What can hang from each mark
kozu: dezap linuf vufu
vavuf: linuf
sotabug: dezap gedak vufu
vufu: kozu sotabug
linuf: kozu vavuf
dezap: kozu
gedak: vavuf
sufanuz: dezap

Each row was made from one small tree. The marks that hang from a mark follow it in brackets, in alphabetical order. Every link used is in the known rows. Write each row's tree.
In the rows, 128 means zero.
Known rows
kozu[dezap linuf vufu[sotabug[gedak]]]: [118 205  93 192 167 159 151 113 134 159 135 141 103 163 126  73 139 166
 110 161 161 124 122 135 160  90 143 149 126 125 166 117 105 114 139 178
 125 123 147  98 134 152  99 105 136 129 143 127 131 148  53 125 135 123
 127 159 139 112 130 137]
dezap[kozu[linuf vufu[sotabug]]]: [123  66 103 164 176 159  86  94 100 153 123 125 111 164 103  59 161 164
 105 144 144 117 104 120 112 111 143 144 136  98 158 109 120 139 110 146
 139 125 204 119  99 135 106 133 109 107 114 145 132 153  75 175 133 124
 140 136 137 123 148 170]
vavuf[linuf[kozu[vufu]]]: [135  85  93 171 135 124 143 138 123 174 114  93 133 124 159 128 128 156
  97  81 179 136  79 154 134 151 104 143 143  87 129 131 106 100 138 129
 139 106 202 125 120 159 132 103 110 153 141 111 121  92 151 161  44  99
 110 113 120  98 122 183]
sufanuz[dezap[kozu]]: [128  53 126 122  99  86 113 141 121 169 133  95 118 121 141 107 130 150
 101 122 127 100 133 141 123  99 147 118 174  69 130 135  96 175 138 120
 154  84 187 169 128 147 115 135  85 130  60  84 129 125 206 182 192  74
 110 110 125 125 186 194]
gedak[vavuf]: [126  91  77 114 114  89 127 162 158 166 152  93 132 144 151 129 123 158
  97  62 130 124 117 134 105  84 126 122 139  72 115 144 100 151 132 124
 136  86 179 143 137 149 125 135  92 138 117 114 140 103 178 155 156  91
 100 124 135 112 168 225]
vufu[kozu[dezap linuf] sotabug[gedak[vavuf]]]: [123 186  57 134 167 134 154 107 159 151 162 133 118 168  47 105 108 163
  93 117 153 138 161 115 140  74 138 146 118 104 144 116 112 163 134 167
 111  83  99 113 130 151  79 103 130  91 172 157 126 114 108 140 195 154
 140 129 136 124 134 141]
dezap[kozu]: [125  62 109 115 141  96  99 147 125 159 148  72 132 138 184  96 124 153
 102  94 131 110 131 138  99 107 136 126 162  70 116 148  99 147 124 120
 145  89 183 156 117 140 123 148  79 142  62 113 128 117 167 178 170 102
 110 113 137 130 164 197]
vufu[kozu[linuf] sotabug]: [113  93  96 144 174 170 108  92 133 139 144  95 107 151 134  97  90 167
 108  60 149 120 113 113 109  82 140 138 137  98 150  99 102 154 119 150
 123  72 161 140  97 140 101 124 100  83 152 152 125 119 144 170 160 181
 123 121 137 139 130 152]
vavuf[linuf[kozu]]: [127  92 111 141 136  83 151 138 151 170 106  62 136 107 174 158 114 155
  98  59 171 128  97 157 111 134 110 146 149  83  99 132  99 124 143 131
 136  73 188 155 143 154 131 114 100 144 128 104 121  74 187 167  95 140
 114 105 114 103 121 171]
sotabug[gedak[vavuf] vufu]: [131 171  62  88 149  57 154 165 147 165 180  87 141 155 194 164  75 159
  93 128 137 125 145  97 140 125 149 135 128  79 139 157 101 190 168 129
 133  86 155 143 156 157 133 134  95 129 110 118 131 113 165 157 178  68
 117 113 108 123 154 192]
gedak[vavuf[linuf[kozu[dezap vufu[sotabug]]]]]: [144 161  53 187 146 141 158 117 132 179 101 142 137 131  34 140 181 173
  88 158 181 134  91 145 136 109 105 146 116  99 106 129 126  87 131 173
 133 154 173  94 110 151 100  68 155 118 173 142 117  98 100 146  90  99
 143 123 130  69 135 187]
linuf[kozu[dezap vufu[sotabug]] vavuf]: [141 175 108 219 186 151 158 123 104 157 114 121 114 125 147 112 134 173
 106 187 166 123 129 163 167  66 146 138 123 126 119 119 112  40 151 148
 149 142 217 119  88 141  99  83 138 124 137 151 105 123 106 147  95 137
 150 126 134  68 116 191]
kozu[dezap linuf vufu[sotabug[gedak[vavuf]]]]: [126 186  68 169 162 140 148 117 142 164 141 155 112 172  51  90 150 166
  99 184 153 138 125 129 163  86 140 146 114 114 160 121 113 124 134 175
 120 138 140  87 141 152  91 101 140 114 168 139 139 148  60 119 150 104
 134 159 135  93 138 163]
sufanuz[dezap[kozu[linuf[vavuf] vufu[sotabug]]]]: [127  38 135 191 169 136  88 115 107 153 104 150  95 142  84  69 140 157
 112 221 137 109 112 154 171  79 164 149 149 106 179  87 112 158 130 136
 161 105 223 130 115 140  88 108 120 113  87 121 127 176  97 169 151 141
 165 138 105 103 155 168]
kozu[dezap linuf]: [108 129 107 184 109 125 147 130 164 155 140 111 120 142 150  95 134 161
 109  90 150 133 126 150 139  67 117 141 143 103 138 132  99 111 119 173
 123 100 144 137 159 155 112 138 112 147 114 117 130 134 127 139 118 149
 123 135 150  94 137 148]
gedak[vavuf[linuf[kozu]]]: [141  74  79 116 130  76 150 141 150 173 105  83 155 123 107 164 125 160
  92  67 163 149 110 146 111 127 109 142 138  77 101 136 106 153 136 128
 140  78 174 137 144 155 124 106 107 131 142 118 127  69 188 169  75 119
 127 107 118  88 140 200]
vavuf[linuf[kozu[dezap]]]: [130 137 101 181 109  96 171 140 152 171 111  75 140 108 135 144 145 161
  99  82 177 132 116 173 133 113  96 146 145  96  99 144 104  89 133 166
 135  99 155 140 136 160 119 106 118 145 123 110 113  80 183 153  91 134
 123 106 133  84 125 164]
dezap[kozu[vufu]]: [132  66  87 159 143 129 106 142 100 165 144  93 129 147 163  63 148 160
 101  92 135 115 114 133 113 123 126 124 153  81 143 145 104 127 121 121
 148 121 194 129 100 145 127 143  89 150  79 124 126 130 129 173 142  59
 102 114 142 125 170 211]
vavuf[linuf[kozu[dezap vufu]]]: [134 150  95 208 121 119 174 137 135 178 109 114 139 119 120 112 163 160
  98  91 190 142  93 172 146 121  93 148 139  97 124 141 103  57 139 163
 133 133 176 118 125 167 122  91 126 170 151 123 111  92 127 143  67  87
 120 112 134  83 124 174]
vavuf[linuf[kozu[vufu[sotabug[dezap gedak]]]]]: [131 180 112 143 172 123 137 110 104 179 123 101 112 113 147 155 104 160
 103 119 188  96  87 112 178 174 139 154 129  99 135 116 118 135 182 136
 139  98 176 110 105 156 121  89 124 122 165 107 119 114 108 177  71 105
 149 100  82 110 111 153]
kozu[linuf vufu]: [117  85 105 172 147 145 124 123 131 158 132 110 110 161 164  78 129 159
 111  66 147 132  89 138 138 110 125 140 137 103 176 121 102 121 123 137
 132 107 201 122 133 155 124 145  96 152 133 115 138 147 117 148  77 113
 101 141 136 115 144 179]
kozu[dezap vufu[sotabug]]: [127 176  77 211 140 173 133 117 126 163 141 130 108 140 150  86 155 172
 104 171 158  97 100 135 136  72 134 122 129 108 130 136 106  71 134 168
 137 159 189 116 113 137 112 108 129 132 116 117 123 130  88 141 158  91
 111 139 157 108 150 197]

Write each row's tree
[111 127  96 186 148 133 152 126 157 140 150 117 121 134 144  75  96 159
 108  81 151 146 164 170 168  58 129 147 135 113 168 119  93 109 118 153
 131  88 138 142 111 159  87 114 111 142 128 146 110 131 156 145 139 195
 134 114 134 103 124 138]
vufu[kozu[dezap linuf[vavuf]]]
[122  82 101 202 186 164 111 116 130 144 120 128 103 147 160  84 107 164
 119 165 146 121  96 145 155  89 151 152 129 123 178 100 107 113 129 140
 144 101 236 112 109 137 105 114 123 128 119 142 132 152  76 147  95 185
 139 149 118  89 120 174]
kozu[linuf[vavuf] vufu[sotabug]]
[115 213  83 159 187 108 179 143 140 138 174 108 132 152 206  98  47 154
 106 139 158 151 189 132 197  93 150 161 124 120 193 123  96 130 161 152
 121  89 114 136 132 172  94 114 111 146 127 157 102 142 130 145 171 175
 154 103 105 120 116 109]
sotabug[gedak vufu[kozu[dezap linuf[vavuf]]]]
[146  82  75 149 132 103 147 149 130 179 104 105 149 134  89 149 149 163
  92  89 168 157  83 148 128 141 100 143 131  83 124 136 115 108 138 130
 140 112 195 113 123 162 125 103 115 142 169 125 128  92 144 157  53  81
 118 111 117  93 144 212]
gedak[vavuf[linuf[kozu[vufu]]]]
[141 205  66 117 148  52 194 156 147 175 133  98 156 132 121 190 117 157
  88 141 182 151 150 131 163 133 113 162 125  91 113 152 115 141 168 164
 121 114 120 129 160 176 120  91 129 135 149 130 108  86 155 147 128  93
 148 101 105 102 121 154]
sotabug[gedak[vavuf[linuf[kozu[dezap]]]] vufu]
[107 134 116  99 193  72 119 143 105 150 157  90 141 135 210 130  54 145
 109 141 135 117 166  94 202 144 175 164 139 104 184 128 113 189 170 128
 143  96 149 149 134 167 109 144  86 135  70 125 118 156 125 184 129 129
 174  88  66 112 119 130]
sotabug[dezap[kozu[linuf[vavuf]]] gedak vufu]
[132 117  93  80 147  80 122 154  94 177 164 119 130 148 106 103 134 157
  93 116 128 102 148  98 162 150 141 126 137  72 151 157 109 174 158 105
 146 123 139 110 119 161 113 131  90 136 111 123 137 132 120 174 144  16
 131  95 106 126 168 208]
sotabug[dezap[kozu[vufu]] gedak[vavuf]]
[114 136 104 192 132 121 151 146 162 146 131 119 121 128 167  93 122 163
 115 112 145 135 144 171 163  65 130 150 137 118 162 125  95  97 126 162
 139  90 171 136 151 153  97 124 115 159  93 127 125 141 128 146 117 189
 136 140 135  72 127 154]
kozu[dezap linuf[vavuf]]
[122 113  76  53 140  55 126 148 122 179 160  95 166 125 142 174 108 152
  91 140 148 116 143  79 169 176 131 158 137  68 143 162 121 219 167 135
 137 123 117 147 151 177 117 124  93 140  81 118 122 117 151 190 158  59
 162  81  72 133 146 159]
sotabug[dezap[kozu] gedak[vavuf[linuf]] vufu]
[108 159  92 187 177 138 155 132 139 138 165 116 134 140 182  99  79 159
 108  93 156 151 158 128 173  67 132 156 130 112 173 125 107 112 136 165
 125 116 142 146 114 168  96 114 105 132 129 163  99 132 138 152 140 170
 153  93 123 103 123 136]
sotabug[vufu[kozu[dezap linuf[vavuf]]]]
[142 130  78 148 103  88 170 147 159 178 114  96 155 114  76 164 159 163
  91  99 176 151 120 164 129 110  97 145 133  86  85 145 112 110 132 161
 131 111 142 128 146 160 110  93 130 134 150 127 117  73 170 152  99 120
 139 109 134  74 134 184]
gedak[vavuf[linuf[kozu[dezap]]]]
[128 172  88 111 182 132 131 115 138 152 177  80 103 141 181 107  51 159
 101  98 152 102 144 102 129  99 155 121 137  90 134 122  90 167 149 131
 125  51 151 144  92 139 109 115  98 105 121 131 121  91 150 163 215 143
 112 116 125 169 141 169]
vufu[kozu sotabug[gedak]]
[134  54 128 155 109 111 111 148 106 169 133 110 109 131 125  73 158 151
 102 138 133 106 111 143 147 105 140 121 165  74 154 137  99 149 140 115
 159 118 203 146 111 148 116 126  96 145  81  87 128 149 150 174 159  38
 110 119 134 126 188 202]
sufanuz[dezap[kozu[vufu]]]
[101 123 111 135 191 123 125 137 119 139 169  98 139 133 217 138  51 157
 114  63 153 129 133  90 199  99 156 163 132 101 194 127 116 143 165 134
 129  99 163 164 102 169 106 128  84 126 129 151 105 144 164 180 104 153
 166  73  78 113 120 150]
sotabug[dezap vufu[kozu[linuf[vavuf]]]]
[117 157  94 127 197 141 130  89 140 141 162 100 100 163 147 100  72 162
 107  92 158 121 139 111 141 102 155 145 134  98 164 100  97 180 139 143
 121  39 137 135 117 142  99 116 105 101 153 135 128 120 129 161 180 186
 119 130 123 150 124 130]
vufu[kozu[linuf] sotabug[gedak]]
[152 234  70 155 182 117 172 141 109 172 132 132 118 153  67 135 155 172
  90 187 161 130 138 126 161  88 136 132 109 106 114 128 113  85 159 144
 131 134 161  96 114 148 104  77 137 114 181 143 116 101 106 132 141  83
 141 126 139  90 137 191]
linuf[kozu[dezap vufu[sotabug[gedak[vavuf]]]]]
[123 183  78  70 175 117 128 124 124 161 185 100 115 141 118 142  88 167
  95  85 142 104 144  73 148  95 160 125 125  77 132 134 111 194 169 125
 130  86 123 134  98 146 100 104  97  93 144 141 122 105 159 175 193 104
 135  93 100 142 149 184]
vufu[kozu sotabug[dezap gedak[vavuf]]]
[117 137 107 167 158 158 102 115 102 166 147 116 108 130 185 125 139 170
 108 112 150  78  76  96 158 105 151 127 133  93 144 136 115 109 160 141
 141 135 207 129  91 142 119 108 110 128 120 113 131 143 115 171 113  89
 123 118 116 111 151 206]
kozu[vufu[sotabug[dezap]]]
[118  36 117 150 153 102 103 143 131 142 117  88 130 135 156  71 106 152
 112 110 131 130 144 157 131 105 143 150 152 101 150 115 102 157 113 125
 150  76 193 145 138 148 107 148  89 143  61 136 129 142 132 166 133 170
 143 124 116 101 137 160]
dezap[kozu[linuf[vavuf]]]
[141 173 103 207 158 121 169 162 116 161 117 112 126 121 176 108 132 162
 107 138 159 141 136 174 173  82 121 134 134 118 132 132 103  39 154 138
 150 129 199 121  99 155 114  94 122 158 134 137 105 116 128 139  72 120
 137 112 138  59 127 191]
linuf[kozu[dezap vufu] vavuf]
[121  38 113 184 165 125 106 144 110 148 122 119 125 146 142  48 124 154
 111 125 137 137 133 161 151 113 140 150 144 112 187 126 110 116 110 127
 155 116 208 124 105 150 108 139  95 149  87 141 128 158  86 163 106 144
 144 129 124  99 143 171]
dezap[kozu[linuf[vavuf] vufu]]
[126 121 112 180 157 144 130 106 102 177 111  98 120 107 141 167 137 165
 104 111 183  97  64 109 160 144 127 153 132  90 129 122 121 107 171 143
 141 126 201 120  99 149 117  89 122 122 159 125 118 105 125 175  34 107
 152  97  95  92 119 175]
vavuf[linuf[kozu[vufu[sotabug[dezap]]]]]
[111 149  99 125 161 161 103 101 112 157 174  89 117 125 170 140  93 166
 104  58 149  85 117  78 137  87 152 123 138  76 129 133 111 147 160 137
 131  98 165 152  71 142 107 111  96  96 123 131 116 110 176 184 165 126
 128  88 115 151 140 187]
vufu[kozu sotabug[dezap]]
[115 109 124 140 177 102 121 143  92 157 145 124 115 135 155  67  92 150
 113 126 137 111 149 125 198 149 160 159 141 110 201 126 109 160 156 115
 153 110 163 117 125 161 102 130  93 143  98 122 130 173  84 171 107 123
 161 112  85 111 131 142]
sotabug[dezap[kozu[linuf[vavuf] vufu]] gedak]
[131 150 125 174 199 140 128 118  83 160 121 106 107 109 179 150 104 167
 112 141 160  98 104 115 183  99 162 142 128 113 137 114 122  78 182 117
 156 134 233 127  72 145 105  92 111 117 143 138 112 136 131 172  59 117
 164  95  93  81 114 205]
linuf[kozu[vufu[sotabug[dezap]]] vavuf]
[130 101 121 154 149 122 113 103 103 159 124 147  88 157  81  74 137 153
 106 207 142 107 126 130 171 117 168 141 146 100 175  97 113 178 145 140
 148  92 178 124 130 146 102 116 113  99  95  95 141 171  90 162 179  95
 136 144 112 131 165 145]
sufanuz[dezap[kozu[linuf vufu[sotabug[gedak]]]]]
[117 121 103 231 135 143 156 141 145 151 130 143 120 139 160  67 130 160
 114 132 151 139 123 173 185  78 130 146 134 129 183 126 103  67 127 156
 144 128 180 111 134 156 102 116 123 166 120 137 124 169  87 123  89 145
 136 140 139  77 126 158]
kozu[dezap linuf[vavuf] vufu]
[109 120 128  98 143  80 116 131 117 162 152  93 121 137 151 104 105 145
 105  87 139 101 148 108 156 139 150 145 150  89 170 131 111 199 154 127
 137  75 133 143 139 160 114 153  80 129  93 112 138 138 131 183 139 113
 137 101  99 120 140 132]
sotabug[dezap[kozu[linuf]] gedak]
[138 184  99 201 139 121 169 141 109 170 131 114 125 138 139 109 147 160
  98  92 165 135 120 154 153  94 118 127 134 101 113 141 104  50 150 142
 132 133 178 117  99 157 123 110 117 151 155 124 111 108 144 155  82  75
 110 105 151  90 142 187]
linuf[kozu[dezap vufu]]
